Known rows, with every step that occurs:
A-X: [19,-15,-66,-1,-70,106,-72,83,42,274,58,-23,63,-86,141,11,-87,34,-107,208,-173,57,162,-186,189,49,69,20,-70,-200,38,-52,-308,-38,-87]
C-X-A: [84,189,56,-107,-176,134,-115,126,18,91,-82,9,265,12,143,-153,-96,-72,-87,-126,-139,28,1,-44,319,-132,228,140,52,-95,154,73,66,-57,-219]
X-A-G-B: [98,61,256,-78,100,-245,31,65,-103,6,-246,-108,188,-23,-9,42,24,-168,-190,-68,-86,58,115,-113,-206,20,123,119,50,-280,-167,-36,-23,31,-27]
V-H: [-170,63,0,224,-7,192,-144,3,166,169,48,-44,-187,53,37,-81,-131,-14,-1,57,-80,34,291,-10,1,30,-124,-201,-37,60,113,96,-102,24,-60]
B-G: [189,56,24,-30,85,-13,21,-9,62,110,45,-2,197,124,28,71,22,92,38,93,73,104,223,-132,-145,282,-166,-41,-98,-18,-111,57,-353,-72,-13]
E-H-V-G: [-141,-115,-113,-40,-28,159,7,14,136,-157,75,-72,-130,-143,-7,102,-16,53,244,-36,75,-322,-207,171,-14,103,18,-127,-27,239,-52,47,-152,-3,-55]
X-C: [63,46,46,-37,-113,8,37,216,84,199,55,72,44,121,70,-160,-95,-37,-123,76,-313,33,257,27,14,-159,-36,143,18,-113,-16,-58,-138,78,-77]
H-V-G: [-50,-28,-89,-61,66,47,-26,32,99,-108,-16,-28,-78,-104,-22,177,70,161,200,31,47,-120,-69,19,-16,259,24,-69,-24,51,-76,59,-201,-2,-95]
N-P-G-W: [-68,-46,86,55,-76,-163,-131,-64,-46,-27,119,50,-72,153,-243,70,57,242,34,24,-129,238,218,-410,40,-238,-172,85,-136,173,-50,-5,410,-158,38]
P-G-V: [2,156,-77,151,-60,-88,-90,-57,-62,-64,10,244,-66,-74,-203,-43,67,152,80,-29,-41,52,27,-75,118,-152,-183,159,-70,135,-92,-103,176,11,71]
E-G-B: [272,-45,61,-113,21,-166,199,-33,-137,78,-202,36,58,-110,1,113,-49,-4,-144,96,-40,-32,242,-252,-207,408,2,-4,16,-192,-124,-39,-419,32,-91]
N-P-G-E-H: [0,12,0,279,-273,16,-22,-160,31,10,232,125,-196,-175,-148,-124,50,102,167,-107,-73,-17,52,-174,209,-280,-231,34,-138,260,0,-174,152,-76,37]
G-Q: [-76,107,32,16,-82,-160,-62,-85,-102,150,-56,-132,-27,209,-107,112,48,124,-94,87,-34,72,268,-176,-341,21,-162,110,-16,-137,-24,52,-281,43,73]
E-H-W: [-289,-105,-45,-13,-124,237,44,93,272,131,243,-71,-243,0,-141,-19,-163,-129,121,-34,-82,-316,-67,-50,-102,-58,-240,-164,-47,388,108,127,-88,120,118]
N-P-G: [135,195,23,129,-216,-116,-77,-39,45,93,173,119,64,41,-109,34,116,350,22,15,-204,227,394,-570,37,-41,-335,73,-270,106,-125,27,144,-12,-115]
C-X-A-G-P: [-137,242,2,-150,-29,-86,-52,18,-209,-58,-77,-42,325,171,194,41,68,-108,-282,-156,4,221,178,6,19,-267,263,148,-38,-73,-121,-75,212,44,10]
Q-G-V-H: [-143,-95,-89,386,136,118,-80,-75,11,-2,-114,154,-210,-14,-14,-125,-40,-100,-57,-34,131,133,140,129,-47,105,-76,-167,59,114,10,-93,128,76,134]
W-G-V: [86,118,-147,67,106,-84,29,-88,-124,-199,28,-40,-112,-73,-64,109,92,-18,101,2,48,131,-111,48,12,-68,-131,-5,20,-2,-20,-28,-96,37,33]
B-G-Q: [80,10,66,-79,60,-255,-2,-119,-164,66,-92,-70,181,244,-66,182,124,104,-66,99,158,57,131,-132,-474,281,-130,66,-53,-125,-189,59,-352,-36,110]
C-X-A-G-B: [151,107,256,-186,-23,-223,-32,91,-226,-56,-295,-112,317,-104,151,-22,0,-233,-235,-101,-49,42,-29,-81,-34,-63,295,185,50,-299,-156,-18,86,-13,-92]
P-G-A: [162,89,79,36,-73,-12,173,37,36,15,69,-11,199,-32,-30,-111,27,149,-73,-73,61,50,89,-8,169,-103,-183,127,-68,-69,1,2,266,45,-127]
B-G-C-X: [277,8,68,-185,-147,73,38,94,-187,41,51,-18,469,-53,271,-184,-51,-28,-159,-2,104,-4,-116,96,274,102,197,122,29,-124,-47,25,-63,-54,-95]
B-G-V: [129,22,-30,59,186,-17,2,-78,-96,1,-29,155,27,62,-93,46,43,14,62,20,148,117,25,-4,-67,94,-131,45,-61,101,-148,-77,-238,-17,95]
H-E: [81,224,-76,205,-34,49,-97,-4,244,205,103,-49,-233,37,-137,-78,-52,103,134,67,-31,78,221,-135,180,-2,-70,-98,30,-4,122,65,-222,78,-104]
X-A-G: [11,224,83,-72,78,-82,-19,50,20,-13,14,-18,274,32,-17,-10,108,-77,-65,-56,-152,91,-102,33,-85,-225,78,128,77,-53,-91,-6,158,-7,11]
P-G: [7,194,-26,64,-199,-91,-126,2,99,35,93,94,75,-33,-90,-13,52,238,47,39,-107,27,232,-205,75,3,-222,79,-103,43,-43,30,88,-4,-41]
V-G: [59,58,-8,-56,13,-61,15,-34,60,-129,40,-21,89,-34,68,151,64,114,65,57,-25,21,59,-68,-11,192,-40,18,-62,-15,-27,79,-310,14,-56]
B-G-A-X-C: [337,-258,130,-207,101,0,245,264,-103,146,-42,112,394,-20,297,-190,-112,-133,-289,95,-40,39,-159,244,169,-38,267,171,4,-329,-140,-188,-34,7,-144]
V-G-A-X-C: [262,-263,94,-224,49,-28,236,250,-115,-25,-34,123,323,-133,319,-132,-79,-131,-257,57,-119,-30,-288,279,248,-83,353,219,20,-340,-72,-164,-3,72,-192]
W-H-V-G: [-66,-3,-122,7,74,153,-91,-22,155,-150,-138,87,-220,-62,91,101,54,106,264,18,73,-223,-124,160,-85,210,59,-144,-9,116,29,60,6,-68,-38]
X-A: [31,143,58,28,-30,112,-42,88,161,191,-10,13,108,100,-33,-80,-81,19,-23,-72,-174,56,188,-88,104,-64,-6,74,50,-87,149,26,-41,-15,-129]
G-A-X-C: [207,-188,90,-129,-19,59,205,298,-62,210,-9,57,223,-40,249,-235,-158,-140,-318,96,-188,34,-50,189,271,-231,241,197,27,-341,-7,-184,28,80,-183]
X-A-G-V-H-E: [-80,139,-18,297,240,33,-194,-68,48,-89,-81,163,-248,-62,-143,-197,-29,-180,106,-159,87,52,-400,302,162,-294,240,-109,199,132,16,-60,387,77,20]
W-H: [-38,201,-55,152,-67,224,-109,-29,203,169,-59,71,-216,131,90,-53,-35,16,62,87,-99,-39,324,-27,-68,-52,-150,-104,-38,64,195,28,-18,-64,13]
N-P: [149,157,28,166,-96,66,26,-4,84,269,188,-48,-66,170,-60,67,24,192,-28,63,-239,325,560,-592,-40,-56,-322,-12,-247,43,-28,38,-230,16,-140]

Rows:
[309,-138,-51,-177,82,97,328,28,-146,104,15,90,310,-223,187,-29,-52,-27,-217,132,16,10,-252,52,232,62,228,55,46,-233,-16,-125,-120,1,-150] : E-G-A-X
[-219,-12,-172,-110,44,-85,90,-23,-28,-83,95,-208,-128,178,29,277,46,-7,-59,-37,80,147,285,-124,-201,165,-183,-186,-140,67,-21,106,-80,197,92] : H-W-G-P
[48,-297,-73,-186,24,149,245,93,-4,-91,162,-218,86,-263,169,1,-103,-234,-58,-5,123,-192,-526,196,178,-66,82,-142,-22,-39,83,33,127,94,-51] : E-H-W-G-A-X
[24,130,-7,204,-152,-121,-96,-136,0,-16,72,190,-112,-206,-160,-98,106,151,134,-13,-38,56,19,-51,262,-75,-118,128,-15,-36,37,-134,52,-79,52] : P-G-E
[-29,-157,99,-88,172,-66,-59,-43,-13,0,-2,-56,47,225,-132,111,-23,24,54,105,121,120,72,-27,-124,60,-25,-27,23,56,-30,23,-60,-200,126] : B-G-W
[-10,-152,14,-32,181,105,231,54,72,-187,75,-238,-67,-80,60,-6,-58,-184,-20,-99,203,-37,-296,232,-27,38,-115,-243,4,31,120,208,243,153,-69] : V-H-W-G-A
[-237,52,53,24,135,17,-149,-101,15,-100,-110,15,-179,173,-12,29,74,-109,52,95,-15,16,-96,163,-189,-381,72,-20,101,161,68,-20,430,-208,255] : A-G-W-H
[-339,-88,-1,97,42,222,-81,82,262,130,95,-1,-320,38,-83,-48,-158,-99,42,9,-68,-133,38,-51,-124,111,-167,-275,-59,261,136,208,13,139,57] : V-H-W
[166,-84,157,-78,35,-225,61,10,-60,-98,-217,-111,30,-80,70,175,-23,2,-65,47,2,-18,233,-211,-153,426,6,21,-88,-248,-113,37,-440,58,-89] : V-G-B
[-172,196,3,-38,85,-110,13,-5,-106,13,-24,-52,193,244,46,101,109,-34,-238,-110,-18,260,322,-19,-161,-185,72,90,-36,-42,-140,-102,127,86,77] : X-A-G-P
[-116,-45,-50,-173,24,-294,22,-78,-143,-151,-3,-239,-78,77,-121,244,129,6,13,24,80,-51,-212,-95,-478,161,-182,-64,-1,-39,-29,221,-115,128,151] : H-W-G-Q
[-71,-94,45,2,178,94,-135,-88,66,-18,-156,92,-134,262,9,39,-29,-28,118,89,129,-4,31,122,-164,-7,-8,-116,21,130,103,10,211,-270,180] : B-G-W-H
[-247,-84,-118,220,-113,274,-30,-48,160,118,120,-44,-409,-190,-199,-107,-66,-12,293,-66,45,-273,-81,190,177,-182,-59,-120,63,204,91,-132,-76,-73,21] : G-E-H-V
[-138,-214,13,106,70,-53,-25,-25,43,30,-45,-65,-39,175,-122,31,9,26,-68,84,89,177,248,-50,-78,36,-21,-35,116,9,77,-53,117,-101,188] : Q-G-W
[-310,-89,-188,-74,-36,7,102,-23,17,-118,191,-238,-171,131,45,218,-19,-87,-28,-86,118,-45,163,10,-192,18,-181,-253,-139,235,10,88,-33,190,136] : E-H-W-G-P
[42,-70,-78,-47,144,-96,25,-118,-3,-48,19,114,-166,18,-246,34,-32,53,99,103,44,16,-238,41,80,-41,182,-67,231,121,89,-16,26,-90,61] : H-E-G-W
[-121,-82,-40,-116,49,-193,-50,-88,-151,-144,-152,-97,-51,41,-95,247,147,179,92,35,132,-116,-139,7,-375,245,24,51,10,-78,-154,73,-228,19,28] : H-V-G-Q
[-232,-29,-165,-27,79,-1,15,-20,-35,-79,-49,-58,-94,129,42,249,64,180,9,-14,128,74,363,-30,-86,250,24,-88,-143,47,-137,-40,-178,94,-27] : H-V-G-P
[31,-4,-6,151,191,48,-210,-117,174,22,-122,100,-318,200,-84,-60,-54,-7,240,64,204,-21,-83,151,25,-30,107,-204,110,135,158,17,211,-183,107] : B-G-W-H-E
[-222,-104,-42,-70,74,-197,-62,-99,-107,-189,-51,-227,-187,58,-75,187,64,-66,6,8,130,-95,-282,39,-481,180,-109,-194,23,19,0,237,36,127,137] : V-H-W-G-Q
[-59,-46,-102,164,95,99,-61,-161,56,-188,-139,176,-371,-239,-8,18,123,55,334,-33,122,-163,-282,263,123,97,124,-67,68,36,114,-108,-27,-137,46] : W-H-V-G-E
[-201,-13,16,89,57,164,-166,-64,116,64,-122,39,-325,219,-48,-18,-73,-27,96,96,-28,-10,161,78,-47,-223,-24,-70,77,125,248,17,241,-198,137] : G-W-H
[-356,-115,-52,144,60,86,-146,5,90,-83,35,248,-353,-101,-232,-77,-83,-42,126,-87,24,-173,-267,23,-40,6,-157,-141,-48,391,4,77,373,129,166] : P-G-V-H-W
[26,-116,-52,-255,-270,124,90,106,-123,-183,199,-209,186,-254,217,-165,-107,-235,-36,-137,48,-308,-556,267,287,-129,168,-44,77,103,109,131,197,80,-20] : E-H-W-G-C-X
[-107,6,-37,231,-170,183,3,-111,115,98,184,-9,-264,-143,-96,-139,-60,-104,156,-60,-38,-137,26,134,187,-258,-120,-38,29,151,157,-136,-207,-64,82] : G-E-H
[265,111,133,-90,-304,31,-37,124,-169,23,44,150,455,-71,142,-274,-33,98,-181,-226,-177,71,-124,-161,466,-193,210,287,-13,-94,9,-25,522,-30,-254] : N-P-G-C-X-A
[293,13,125,-215,-92,109,22,143,-142,25,-51,65,562,-20,237,-251,-92,-92,-168,-155,30,-54,-248,182,345,53,342,191,125,-187,38,0,150,-84,-171] : B-G-C-X-A
[-123,-84,-130,-103,-61,55,90,13,144,-163,239,-234,-137,-107,-18,117,-23,-141,177,-48,33,-245,-295,63,-115,22,-203,-250,-42,260,84,186,-18,106,69] : E-H-W-G
[81,-44,13,-178,-89,251,-79,132,-80,-173,-227,147,222,-159,295,-234,-63,-82,17,-204,28,-301,-517,425,386,-24,520,107,197,-74,149,9,472,-96,-189] : W-H-V-G-C-X-A
[-11,172,46,134,45,-131,13,-151,-58,-42,84,15,-58,-167,-95,-19,192,-69,65,36,-26,153,-131,61,54,-240,10,105,69,-60,-55,-156,-103,-73,167] : A-G-E
[84,53,-75,-148,-9,-239,125,-163,-241,19,-73,58,113,71,-100,174,117,116,-99,110,2,-15,-63,-116,-437,170,-20,110,76,-65,-119,13,-314,21,73] : E-G-Q
[-37,-74,-69,97,71,13,-11,-115,23,-166,-31,88,-240,-258,-116,59,114,90,287,-18,100,-65,-225,153,182,148,95,-1,55,-20,14,-99,-219,-80,2] : H-V-G-E
[148,-142,120,142,-20,-161,67,27,-5,147,-244,-113,14,11,54,34,-13,-28,-214,36,66,121,594,-273,-238,473,-107,-46,-20,-302,-89,-55,-292,82,-2] : Q-G-B
[100,78,133,-85,7,-19,109,96,-90,8,83,-19,397,-37,43,-188,38,-91,-188,-79,-126,6,-238,231,116,-241,171,230,206,-149,-67,-81,254,34,11] : X-A-G-C
